Every row comes from one small tree of marks. Brackets hold a mark, then the marks that hang from it, in the order of their numbers. Every link used is in the known rows. Which tree was each row made from?
Known rows:
[j_955 [j_268 j_686] [j_457 j_539]]: [  1   2 -40  -1 -29 -20  12  -5  14  -9  38  14 -12  -1  30  49   1  -6
  -6]
[j_955 j_268 [j_457 j_686]]: [  9  -7 -36   2 -34 -20  10 -20  10   9  47  14 -10  13  24  18  -2  13
   2]
[j_833 j_686]: [ 10   5 -31   1 -15  -7  10 -13  32  -2  35  -9 -10   1  16   0   1  17
  -7]
[j_711 j_539]: [ -7  -8 -35   8  -4   5   5 -11  18  23  28 -12  -7 -15  18  -5  -1  12
  -4]
[j_955 j_268 [j_457 [j_539 j_711]]]: [ -2  -7 -41   1 -26  -4   6 -20   9 -16  46  11 -12   4  17  27   3   2
   5]
[j_955 [j_268 [j_686 j_833]] j_457]: [  2  -8 -40  -5 -20 -21  21 -47  17   0  30  14  -9  -3  41  50  -5  -8
  -8]
[j_686 [j_833 [j_955 j_268 j_457]]]: [  5 -19 -38 -11  -7 -17  20 -62  17   5  36  14 -14   7  37  45 -10   8
 -12]
[j_539 j_457 j_711]: [  4  -1 -36 -10 -24   5   0 -12  11  -7  50  -7 -12  -7  13 -19   8  -1
   8]
[j_955 [j_457 j_686]]: [ 11  -6 -33 -13 -21 -21   9 -18  14  13  47   4 -13  11  22  10   3  17
   2]
[j_539 [j_457 [j_686 [j_833 j_955]]] j_711]: [ 18  -1 -36 -35 -12  -8  13 -16  18   9  65   0 -11   3  19 -19  12   6
   1]
[j_833 [j_686 [j_457 j_539]] [j_955 j_268]]: [ -1  -4 -37   3 -10  -6  15  -9  23  -5  39   4 -11  -3  21  25   5  19
 -17]
[j_268 [j_686 j_457] j_955]: [  4 -10 -35 -11  -9 -31  17 -12  17  -3  26  -5 -10 -38  61  18   8  -7
  -6]
[j_686 [j_833 [j_955 j_268 [j_457 j_539]]]]: [  0 -11 -41 -20  -4 -15  18 -36  21  -3  35  15 -14  10  31  45  -3   5
 -15]
[j_268 [j_686 [j_457 j_539] j_833] j_955]: [ -4  -2 -40 -32   6 -32  22   2  27  -9  19  -4  -8 -34  59  21  19 -15
 -12]
[j_711 [j_539 [j_457 [j_686 j_833]]]]: [ -1   4 -39 -16  -9   1   8   8  21  33  46  -8  -6   3  14 -26  12   6
  -1]
[j_833 [j_955 j_457]]: [  9 -17 -34 -14  -4 -15  13 -47  15   6  42   5 -19   2  30  34  -8  15
  -9]
[j_268 j_686]: [  9   1 -34  -7 -19 -17  12 -11  19   0  31  -5  -8 -19  31  12   2  -1
  -5]
[j_833 j_955]: [ 11 -11 -32 -14  -5 -10  10 -27  19   6  36  -5 -13  -8  27   8  -3  15
 -10]
[j_686 j_457 j_833]: [-12 -21 -37 -22   4  -6  15 -40  18   6  15  -8  -6 -16  29   4   9   7
  -9]
[j_268 [j_686 [j_457 j_539] [j_833 j_955]]]: [ -3 -10 -40 -34  11 -17  25 -17  23   0  28   0  -8 -24  37  32  14   1
 -20]

Which tree is each row?
[-12  -6 -43 -15 -11 -15  19  -9  17  -5  20   5  -2 -22  34  30  13  -9
 -13]  [j_955 [j_268 [j_686 [j_457 j_539] j_833]]]
[-15 -15 -41 -28   7   2  13 -21  17  -9  28  -7  -6 -18  19   0  21   1
  -3]  [j_686 [j_457 [j_539 j_711]] j_833]
[ 14 -12 -36   2 -24 -24  19 -42  11   3  46  17 -15  -5  41  59 -12   3
 -11]  [j_833 [j_955 [j_268 j_686] j_457]]
[ 17  -1 -32  12 -20 -10  15 -24  27   0  43   4 -11   3  22  20  -9  19
 -13]  [j_833 j_686 [j_955 j_268]]
[ -4 -13 -38   7 -26 -13  14 -24   7   1  26   4  -4 -26  37  27   3  -2
  -6]  [j_955 [j_268 [j_686 j_457]]]
[  5  -1 -39 -32  -6 -13  15 -13  20  -2  51   5 -11  11  15   8  17   7
   3]  [j_955 [j_457 [j_539 j_711] [j_686 j_833]]]
[  5   8 -37 -36  -6 -17  12  16  28   6  34  -5  -5   4  18 -13  19   8
  -6]  [j_457 j_539 [j_686 j_833]]
[ -3   2 -43 -13 -17 -21  20 -20  21  -7  32  15 -10   0  36  50   4 -11
 -10]  [j_955 [j_268 [j_686 j_833]] [j_457 j_539]]
[ 17   0 -38 -23 -25 -14  13 -11  17  15  54   8  -9  10  27  -5   4   5
  -6]  [j_539 [j_457 [j_686 [j_833 [j_955 j_268]]]]]
[  9   2 -37   4 -16 -14  16 -17  26  -8  51  14 -18  19  19  46  -5  17
 -15]  [j_833 j_686 [j_955 j_268 [j_457 j_539]]]
[  8 -18 -35   2 -18 -16  13 -50  10   4  42  14 -16   5  33  42 -13  12
  -8]  [j_833 [j_955 j_268 j_457]]
[-16 -12 -40 -30   8  -5  13 -12  21  -2  16  -7  -7 -13  24   4  18   4
 -12]  [j_686 [j_457 j_539] j_833]
[  5   2 -39  -7 -31 -20   8   7  13   3  47  14 -11  16  19  19   7  10
   0]  [j_955 j_268 [j_457 j_539 j_686]]
[  6   0 -38 -20  -1  -2  12  -2  22  38  54  -3  -9   2  19 -14   6  11
  -9]  [j_711 [j_539 [j_457 [j_686 [j_833 j_955]]]]]
[ 11   1 -35  -8  -3  -6  16 -23  28 -13  62   6 -20  12  12  31   3  18
  -7]  [j_833 j_686 [j_955 [j_457 [j_539 j_711]]]]
[-13 -13 -39 -15  -6   3   6  -8  10  -9  35  -8  -8 -19  15  -3  18   7
   2]  [j_686 [j_457 [j_539 j_711]]]
[  2   7 -36  -2 -22   3   1  21  14  33  53  -8  -8   0  11 -29  10  11
   3]  [j_711 [j_539 [j_457 j_686]]]
[  5  -3 -38  -5 -21 -18  18 -26  21  -1  24   4  -3 -15  37  25  -1  -8
 -10]  [j_955 [j_268 [j_686 j_833]]]
[ -9 -17 -39 -36  17  -8  18 -24  21   2  24  -4 -10 -14  28  15  13   9
 -18]  [j_686 [j_457 j_539] [j_833 j_955]]
[  2  -6 -35 -10   3   0  16 -13  25 -10  50  -4 -12  -9  12  11  14  20
 -10]  [j_833 [j_686 [j_457 [j_539 j_711]]] j_955]
[ 13   5 -35 -16 -32  -4   1   7  11   3  63  -5 -10   2  10 -31  15   6
  12]  [j_539 [j_457 j_686] j_711]
[  6  -7 -38   8 -32 -21  14 -33  11  -2  38  14 -11  -6  37  48  -7  -4
  -4]  [j_955 [j_268 j_686] j_457]
[ 14   3 -37 -22 -14 -29  11   9  19 -10  59   4 -15   0  38   4  15   3
   9]  [j_268 [j_955 [j_457 [j_539 j_711] j_686]]]
[  8   5 -38 -33  -7  -9  13   5  24  -2  46  -5  -4  -1  11 -18  22   7
   2]  [j_457 [j_539 j_711] [j_686 j_833]]
[ 20  -6 -33 -33  -1 -21  20 -21  26  17  42  -2  -8   1  27  -2   5  17
 -11]  [j_457 [j_686 [j_833 j_955]]]
[  3  -8 -36 -21  -1 -14  12 -18  19  -1  42   5 -19   6  24  34   1  13
 -11]  [j_833 [j_955 [j_457 j_539]]]
[ 10  -4 -37 -22  -3 -39  24 -36  27  -4  30   4 -15 -14  64  40   0 -13
  -8]  [j_268 [j_686 j_833] [j_955 j_457]]
